Each row was made from one small tree. The marks that hang from a mark follow it in brackets, in the order of their numbers. Every link used is in the known rows. Write each row's tree.
Known rows:
K127(K149(K546 K984(K814)) K878): [ 2.55 -1.98 -1.32 -3.78 -0.67 -2.01 -3.93  0.99  1.40 -1.79  1.39 -3.04
 -4.08 -0.83 -3.10  1.53 -0.57  3.02  0.89]
K127(K149(K546 K984) K878): [ 2.02 -1.82 -0.06 -3.06 -1.09 -3.52 -4.05  0.27  1.24 -0.10  0.25 -0.50
 -2.85  0.65 -3.58 -0.34  0.34  4.19 -0.12]
K127(K149(K984) K878(K925)): [ 4.00 -1.76  0.99 -4.02 -0.58 -1.35 -2.60  1.81  1.96 -1.19  0.47 -0.06
 -0.27 -0.42 -4.55  0.28 -0.52  2.15  0.90]
K578(K558): [ 2.19  0.30 -1.44 -1.67 -1.69  1.00  2.22 -0.22  3.28 -0.23 -2.42 -4.22
 -4.68 -1.20  1.89 -3.27 -1.22  4.99 -2.06]
K127(K149(K984) K878): [ 2.84 -0.55 -0.94 -4.37 -1.26 -3.64 -3.48  0.78  2.46  1.03 -0.45 -1.38
 -0.46  0.86 -4.00 -2.00 -0.98  2.76  1.11]
K127(K149(K984(K814)) K878(K925)): [ 4.82 -1.91 -0.14 -4.63 -0.12  0.14 -2.64  2.71  2.14 -2.79  1.77 -2.53
 -1.20 -1.96 -4.26  2.34 -1.69  0.99  2.01]
K984(K149(K546(K519 K878)) K814): [-0.48 -1.71  0.97 -1.97  0.61  4.80  0.27  1.39  2.23  1.18  2.10 -3.98
 -1.40 -2.13 -1.58  1.63 -2.76 -0.34 -0.04]
K127(K149(K546(K519)) K878(K925(K851))): [-0.42  1.30 -1.36 -3.16  0.75  1.20 -1.24  1.85 -1.59 -1.42  1.70  0.70
 -1.13 -2.25 -3.52 -1.95  2.20  2.89  0.81]
K127(K149(K546 K984) K878(K925(K851))): [ 0.85 -1.94  0.79 -2.47 -0.63 -0.59 -2.75  1.54 -1.89 -2.53 -0.34  0.67
 -3.25 -0.34 -4.06  1.36  3.32  2.80  0.98]
K878(K925): [ 2.11 -0.89  1.26 -1.00 -1.11  0.72  0.49  1.11  1.99 -0.94 -1.20 -2.15
 -2.84 -2.62 -0.68 -1.02 -0.85  2.42 -1.11]
K519(K578): [ 1.43  1.23  1.16  0.05 -0.96 -0.04  1.49  0.40  2.56  0.56 -0.65 -2.31
 -1.66 -0.54 -0.57 -5.65  0.40  4.73 -0.23]
K984(K149(K546) K814): [ 0.25 -1.74 -0.66 -0.70 -0.90  1.00 -0.92  1.28  2.05 -0.71  0.37 -5.04
 -6.31 -1.88  0.38  1.99 -1.88  1.99  0.45]
K878(K925(K851)): [-0.16  0.08  0.35 -0.63 -1.37  1.43  1.03  1.30 -0.41 -1.24 -2.80 -2.45
 -3.45 -2.31 -0.45 -1.35  1.85  2.10  0.21]
K546(K519 K878): [ 0.10  0.28  1.16 -2.64 -0.54  2.06  1.15  0.05  2.53  3.08 -0.28 -2.32
  1.69 -1.55 -1.90 -3.45 -2.00  0.79 -1.46]
K127(K149(K546) K878): [ 0.87  0.46 -1.66 -3.76 -0.04 -3.16 -4.29  0.53  1.01  0.40  0.45 -0.81
 -3.74 -0.75 -3.04 -2.17 -2.10  4.81  0.21]
K682(K519(K578(K558))): [ 2.12 -0.04 -1.43  0.28 -1.40  2.81  3.27  0.34  2.25 -2.26 -1.35 -3.62
 -0.66  0.37  0.47 -6.54 -0.69  6.77 -1.11]
K127(K149): [ 1.55  0.61 -2.98 -2.83 -2.62 -2.84 -0.66  0.97  3.13  2.42 -0.75 -3.08
 -2.49 -0.97 -1.89 -2.35 -2.76  3.74  1.66]
K546(K149 K519(K578)): [ 1.64  2.15 -1.25  0.49 -1.98  2.85  3.63  1.85  2.65  4.15  2.06 -0.90
  0.87  1.19 -2.58 -6.42  1.43  2.97 -0.56]
K984(K149): [ 0.67 -0.36 -0.21 -1.39 -1.51 -0.69 -0.20  0.90  3.13  2.06 -1.53 -3.58
 -2.87 -0.11 -0.27 -1.58 -2.28  1.81  0.65]
K984(K149(K546(K519)) K814): [-0.16 -0.86 -1.37 -0.44 -0.64  2.42  1.09  1.17  2.61  0.35  2.34 -4.91
 -3.42 -2.50 -0.09  0.58 -0.46  1.22 -0.27]

Which tree is each row?
[ 3.07 -2.07 -1.80 -1.07 -3.62  0.78  0.43  1.98  2.73  2.19 -0.62 -4.46
 -3.88  0.63 -1.84  0.84 -0.18  0.37  0.18] | K546(K149(K984(K814)))
[ 3.01 -1.38  0.44  1.15 -1.06  5.37  5.41  0.12  3.17 -3.06  2.79 -4.12
 -2.93 -1.22  1.06 -1.88  4.65  4.79 -2.50] | K149(K546(K519(K578(K558))) K984(K814))
[ 0.59 -3.40  2.07 -1.21 -0.81  3.39  0.77  0.13  1.83  0.26  1.45 -3.55
 -1.01 -1.91 -1.83  1.86  0.69  0.22 -2.04] | K149(K546(K519 K878) K984(K814))
[ 2.29 -2.03 -0.06 -2.30 -2.13  4.52  1.76  2.25  2.89  4.10  1.17 -3.14
  1.03  0.27 -3.81  0.70 -0.97 -1.88 -0.33] | K546(K149(K984(K814)) K519 K878)
[ 1.76 -3.10  1.61 -2.09 -1.84  6.24  1.02  3.29 -0.69  0.86 -1.23 -2.35
 -2.36 -0.23 -4.19  3.67  0.50 -2.47  1.57] | K546(K149(K984(K814)) K878(K925(K851)))
[ 1.24 -2.52  3.46  0.26  0.15  5.04  2.42  0.56  1.74 -0.68  3.09 -2.49
  0.55 -0.95 -2.54 -0.77  2.26  1.69 -1.27] | K149(K546(K519(K578) K878) K984(K814))
[ 1.50 -0.82 -0.63 -2.82 -1.01 -2.13 -2.13  0.13  1.66  0.78  2.26  0.11
  0.05  0.19 -3.61 -1.64  1.58  3.41 -0.79] | K127(K149(K546(K519) K984) K878)
[ 1.53 -3.41  0.36  0.18 -2.33 -0.22 -0.38 -0.07  1.87 -1.77 -0.43 -4.77
 -5.88 -1.68 -0.07  2.06  1.70  2.78 -1.52] | K149(K546 K984(K814))
[ 0.55  1.48 -2.20 -3.80  0.05 -1.90 -2.34  0.60  1.30  0.98  2.36 -0.23
 -0.85 -1.27 -3.04 -3.41 -0.70  4.05 -0.45] | K127(K149(K546(K519)) K878)
[-0.06 -0.83  2.60 -0.68  1.49  6.52  1.81  1.86  2.13  0.59  3.92 -2.94
  0.10 -1.55 -2.32 -0.71 -1.20  0.89  0.63] | K984(K149(K546(K519(K578) K878)) K814)
[ 1.93 -0.65 -0.04 -3.89 -0.70 -0.63 -2.25  2.07 -0.51 -1.52 -1.19 -0.09
 -0.57 -0.29 -4.33 -0.16  1.91  1.65  2.17] | K127(K149(K984) K878(K925(K851)))
[ 3.63 -0.80  1.64 -0.80 -1.88  7.28  5.43  1.63  3.35  3.56  1.46 -0.38
  2.08  2.87 -3.11 -3.79  1.49  2.07 -1.92] | K546(K149(K984) K519(K578(K558)) K878)
[ 1.68 -0.68  1.51 -2.21 -0.98  6.07  2.00  2.79  1.70  3.90  1.52  0.24
  1.44 -0.50 -4.33 -1.05 -1.93 -1.08 -1.36] | K546(K149 K519 K878(K925))
[-0.69 -0.51  3.54 -0.01  0.92  5.16  1.92  0.97  2.06  2.33  2.71 -0.38
  1.09  0.07 -2.60 -2.86 -0.32  2.04 -0.49] | K984(K149(K546(K519(K578) K878)))
[ 1.00  1.27  1.14 -1.01 -0.80  5.16  2.98  1.98  2.44  5.23  2.10 -0.02
  2.75  1.45 -4.39 -5.70 -0.71  1.15 -0.49] | K546(K149 K519(K578) K878)
[-0.13 -2.65  1.54 -2.18  0.43  3.32 -1.60  1.54  1.62  0.57  0.18 -4.25
 -4.58 -1.81 -1.37  2.91 -4.15  0.29  0.64] | K984(K149(K546(K878)) K814)
